In the rows, 128 means zero.
Known rows, with every step that occurs
R-J-Y-G-Q-N-E: [103 133  80 148 136 156  68 123 144 129 175 146 119 137 127 101 115 100
 136 149 170 170  85 174  65  89 136 183 151 115 171 117 100  92 149]
N-E-J-R-G: [116 130 104 154 170 142  75  90 146 163 169 115 107 136 127 105 108 112
 123 135 140 125 135 195 104  81 116 134 166 106 185 124  92 109 146]
R-G: [139 128 101 153 135 134 106  98 128 123 202 182 149 126 125 101  90 111
 133 140 125 136 129 182 100 107 143 172 144  84 168 135 117  70 162]
W-L-P-G-R-J-Y: [138 144  43 126 174 148 136 147 135 131 147 184 143 106 140  79  53 111
 111 169 166 159 169 146 127 126 154 172 144 109 178  91  93 112 148]
L-P-G: [159 164  80 140 163 125 115 113 115 148 152 202 162 122 131  80  82 130
  96 175 127 141 166 142 156 118 143 128 132 107 157 122 124 110 151]
G-R-J-P-Y: [119 138  24 149 140 134  90 130 131 138 147 162 119 136 153 108 109  78
 156 148 145 184 111 181  85  96 128 186 127 125 187 108 107  89 148]
W-L-P-G-R-J: [144 145  39 129 179 139 138 146 135 131 147 184 150 104 134  76  52 111
 112 170 164 163 186 152 133 121 158 159 147 110 172  91  96 107 147]
L-P: [156 157  81 136 170 124 121 112 125 133 152 189 153 108 128  95  77 122
 103 170 138 143 167 165 136 128 135 140 126 107 158 136 121 100 159]
R-G-K-P: [134 107  87 164 131 123 117 101 117 115 177 192 167 127 134 111  99  89
 134 140 106 157 114 181  88 103 134 191 142  71 130 144  97  57 164]
W-L-P-Y-N-E: [150 151  65 136 180 142 134 120 153 158 129 146 142  92 115  89  55 121
 105 160 147 164 202 145 153 102 143 152 133 125 161  99  99 121 138]
W-L: [123 130  62 144 164 153 139 133 166 136 161 164 132  98 126  90  47 107
 121 158 146 142 189 175 136 110 138 145 144 105 172  95  98 112 158]
G-K-P-Y-N-E: [122 119  67 181 139 124 112  99 137 165 110 154 158 127 133 118 110  81
 121 153  82 181 132 156 124  70 104 159 121 107 107 129  87  95 147]
W-L-P-G: [147 147  60 131 177 142 143 136 143 137 151 186 152  98 127  76  45 122
 103 170 152 146 198 148 155 121 152 143 144 105 166  95 103 118 150]
Y-N: [130 143  96 155 143 150 100 113 157 153 133 139 144 116 128 125  93  92
 108 137 119 152 138 161 124  66 107 137 122 125 150 128 106 117 138]
E-J: [128 124 104 162 176 141 100 104 168 176 159 151 122 123 152  99  87 111
 119 143 132 119 128 198 112 111 111 125 159  88 181 144  92 128 159]
Y-J-R-G-K-P: [128 132  83 156 153 149  95 125 133 122 150 178 146 143 142 122 101  68
 101 113 126 166 115 172 116  76 115 184 132  93 164 142  87 110 123]
N-Y-G-K-P: [128 130 123 173 147 151  96 124 160 148 160 144 139 119  96 127 109  94
 122 125 124 143 152 180 107  74 109 143 156 108 111 139  84 107 167]
W-L-P-Y: [153 147  56 136 179 140 145 124 150 152 140 173 145  93 126  81  47 125
 108 167 145 157 202 149 155 123 148 157 130 112 171 102 103 116 150]
J-Y-G-Q: [121 140  89 155 132 171  91 129 144 139 168 177 129 132 139 109  97 106
 114 133 133 136  93 167  90  91 113 171 135 105 174 135  96 125 150]
E-J-Q-N-Y-G-R: [113 120  88 160 171 151  75 121 176 156 162 161 111 142 151  98 110 121
 101 132 150 126 105 212  68  68 101 159 153 100 189 145  73 126 155]
Q-R-J: [111 134  57 146 142 108  88 112 151 118 159 160 113 138 129 104  99 108
 123 150 156 184 142 198 109  86 141 165 142 112 183 102 105  61 156]
J-Q-R-G: [123 126  67 144 126 128  90 102 136 110 184 197 126 161 147  94  95 123
  95 134 134 152 123 195  85  67 124 191 119  95 203 119 100  73 162]
L-P-G-R-J: [154 162  52 138 168 120 110 129 106 139 145 202 160 128 141  81  91 116
 106 176 141 160 151 148 129 116 148 147 134 114 165 116 114  98 146]
K-P-Y-G-Q: [139 136  66 182 141 124 105 107 133 179 130 155 166 143 135 101  99  92
 114 143  88 149 132 136 131  88 122 141 113 114 127 151  90 112 142]
K-P-Y-N-E-J-Q: [130 130  82 178 148 131  94  88 142 198 115 117 149 149 145 108 103  91
 104 139  89 144 121 132 129  75 107 142 108 120 135 146  81 124 137]
Q-R-J-P-Y-N: [118 138  60 143 128 115  75 103 153 132 143 140 105 138 133 117 108 101
 131 131 153 200 126 183 119  71 133 182 131 123 183 102 112  78 146]
G-Q-N-E: [112 154  33 161 148 128  75 123 156 115 153 170 118 114 123  96 105 111
 136 165 134 153 137 213  86  37 127 144 134 140 172 109 114  81 145]
N-E-J-R-G-Q: [121 133  90 155 171 141  72  97 143 158 165 120 109 135 132 104 108 107
 128 133 140 129 131 201  90  71 116 139 165 110 191 124  90 106 144]
K-P-Y-J-Q-R: [128 138  64 177 142 120  99 100 142 172 122 154 149 155 143 104  97  88
  96 140  93 161 130 141 145  78 118 155 101 115 141 140  87 113 133]
J-Y-N: [115 138 102 149 129 176  94 113 151 149 144 147 119 124 145 125  93  99
 109 138 123 137  94 150 110  89 103 171 115 116 171 125 101 128 149]

Rows
[139 130  56 138 143 153  95 120 111 111 176 192 133 143 156 108  98  99
 126 126 129 138 117 181  78  85 126 194 123  97 217 129 103  78 154] -> J-R-G-Q
[117 110  64 174 140 123 125 114 133 133 131 185 160 124 143 115  97  77
 125 158  93 164 130 176 112  97 109 159 129  87 113 136  89  85 164] -> G-K-P
[153 160  49 135 163 124 107 128 103 137 148 209 160 139 149  77  92 118
  98 173 142 159 143 147 118 110 143 157 127 112 174 117 110 100 148] -> L-P-G-R-J-Q
[ 88 136  74 156 163 136  63 105 177 136 155 138  95 122 118 100 118 130
 117 166 147 137 133 209 109  56 118 139 150 128 172 114 103 100 145] -> Q-N-E-J-R
[121 122 117 155 165 166  91 106 169 178 143 134 112 125 162 116  92 105
 110 129 135 121  87 178  99 101  97 152 147  94 185 147  81 146 150] -> E-J-Y-N
[134 127 101 158 157 146  87  89 167 192 153 138 107 125 159 107  95 109
 139 127 128 133 113 185 128 107 107 146 148  94 188 140 107 144 155] -> E-J-P-Y
[167 168  79 146 169 130 109 102 130 166 134 188 154 127 134  88  86 124
  84 156 126 167 158 142 153 102 130 159 108 116 168 136 116 123 134] -> L-P-Y-J-Q
[127 120  60 162 132  97 102  96 136 119 152 184 136 138 129 110 105 111
 117 137 114 185 135 192 114  73 137 193 135  93 156 120  95  48 153] -> Q-R-G-K-P-Y
[124 117  92 174 141 134 111 127 141 140 152 180 173 130 119 113 108  91
 106 134 113 163 130 172 110  87 111 148 150  87 106 151  82 106 148] -> Y-G-K-P
[131 143  91 149 155 157  89 124 140 126 164 175 134 141 137 116  96  81
 100 113 137 156 124 176 123  77 119 174 134 100 186 134  98 116 122] -> Y-J-R-G
[138 144  60 169 141 142  91 113 142 187 147 170 146 152 134  88 115 117
 110 141 116 178 129 148 114  75 123 170 119 120 175 124  97 115 136] -> P-Y-G-R-J-Q
[151 162  59 134 162 133 104 131 107 142 134 190 156 129 145  92  94 111
 100 167 142 163 129 136 122 108 139 161 127 120 164 118 107 108 139] -> L-P-G-R-J-Y-N
[ 99 131  91 169 144 140  78 125 180 121 155 160 123 113  95 116 120 116
 119 154 135 150 138 197 105  53 118 155 144 124 117 129  96  89 159] -> Q-N-Y-G-K-P
[119 146  49 156 136 147  88 135 125 156 145 178 141 150 153  92 109  94
 120 157 125 161 108 143 113  77 131 156 136 121 176  95  99 110 137] -> P-G-R-J-Y-N
[112 136 108 157 160 139  72  87 161 170 165 102  99 124 122 110 104 106
 139 136 142 130 137 200 121  84 112 118 169 114 167 120 106 127 149] -> N-E-J-P
[122 117  63 157 133  97 104 104 135 101 160 186 136 135 129 114 102 105
 118 136 123 178 133 203 104  76 136 189 142  89 154 122  93  44 158] -> Q-R-G-K-P
[123 134 108 154 153 138  71  94 158 157 141 106 123 134 124 123 110 102
 101 117 137 154 123 184  97  38 107 149 146 123 163 126  85 110 128] -> Y-N-E-J-Q-R-G
[133 146 103 161 149 147  76 131 162 137 170 140 121 124  96 119 108 101
 130 119 153 154 150 196  87  58 124 151 160 125 151 125  91  94 161] -> N-Y-G-Q-R-J
[127 114  92 153 163 133  87  98 158 152 172 169 116 151 164  94  94 122
 100 125 143 130 107 210  81  86 112 166 151  79 207 142  80 106 159] -> E-J-Q-R-G
[129 155 127 165 159 160  86 121 176 151 162 134 115 116  98 125  95  90
 119 125 136 139 162 186 132  69 114 134 147 124 146 123 101 124 151] -> N-Y-J
[101 144  80 162 149 145  71 133 184 120 162 160 111 113  96 113 120 123
 121 154 147 146 143 205 100  49 121 153 145 136 143 120 101  92 155] -> Q-N-Y-G-R
[ 84 136  84 159 157 140  64 102 182 139 158 135  92 118 115 100 116 132
 120 170 146 135 121 206 108  62 119 142 152 127 164 114 105 104 147] -> Q-N-E-J-Y
[ 95 136  65 152 134 145  72 103 157 124 173 174 113 147 131  87 109 131
  99 164 136 140 127 194  90  50 113 161 118 121 183 111 109  96 155] -> J-Q-N-E
[117 129  81 139 128 144  84 109 138 131 179 145 119 130 141 108  98  82
 162 142 162 170 109 176  97 118 135 173 142 103 176 115 127  93 164] -> R-J-P
[115 133  58 147 132 131  91 107 146 122 167 191 119 159 150  94  92 122
  90 142 132 151 134 193  98  65 113 171 112 105 202 113 100  89 162] -> J-Q-R
[132 150  64 148 116 146  83 113 132 139 168 179 124 131 150 103  95  95
 152 136 123 145 120 168 134  79 123 149 134 112 178 107 136 123 152] -> J-P-G-Q
[165 167  66 149 166 122 103 112 133 156 136 192 158 115 121  86  97 139
  97 164 131 168 158 153 137  93 137 156 119 124 155 139 116 107 139] -> L-P-Y-G-Q-N
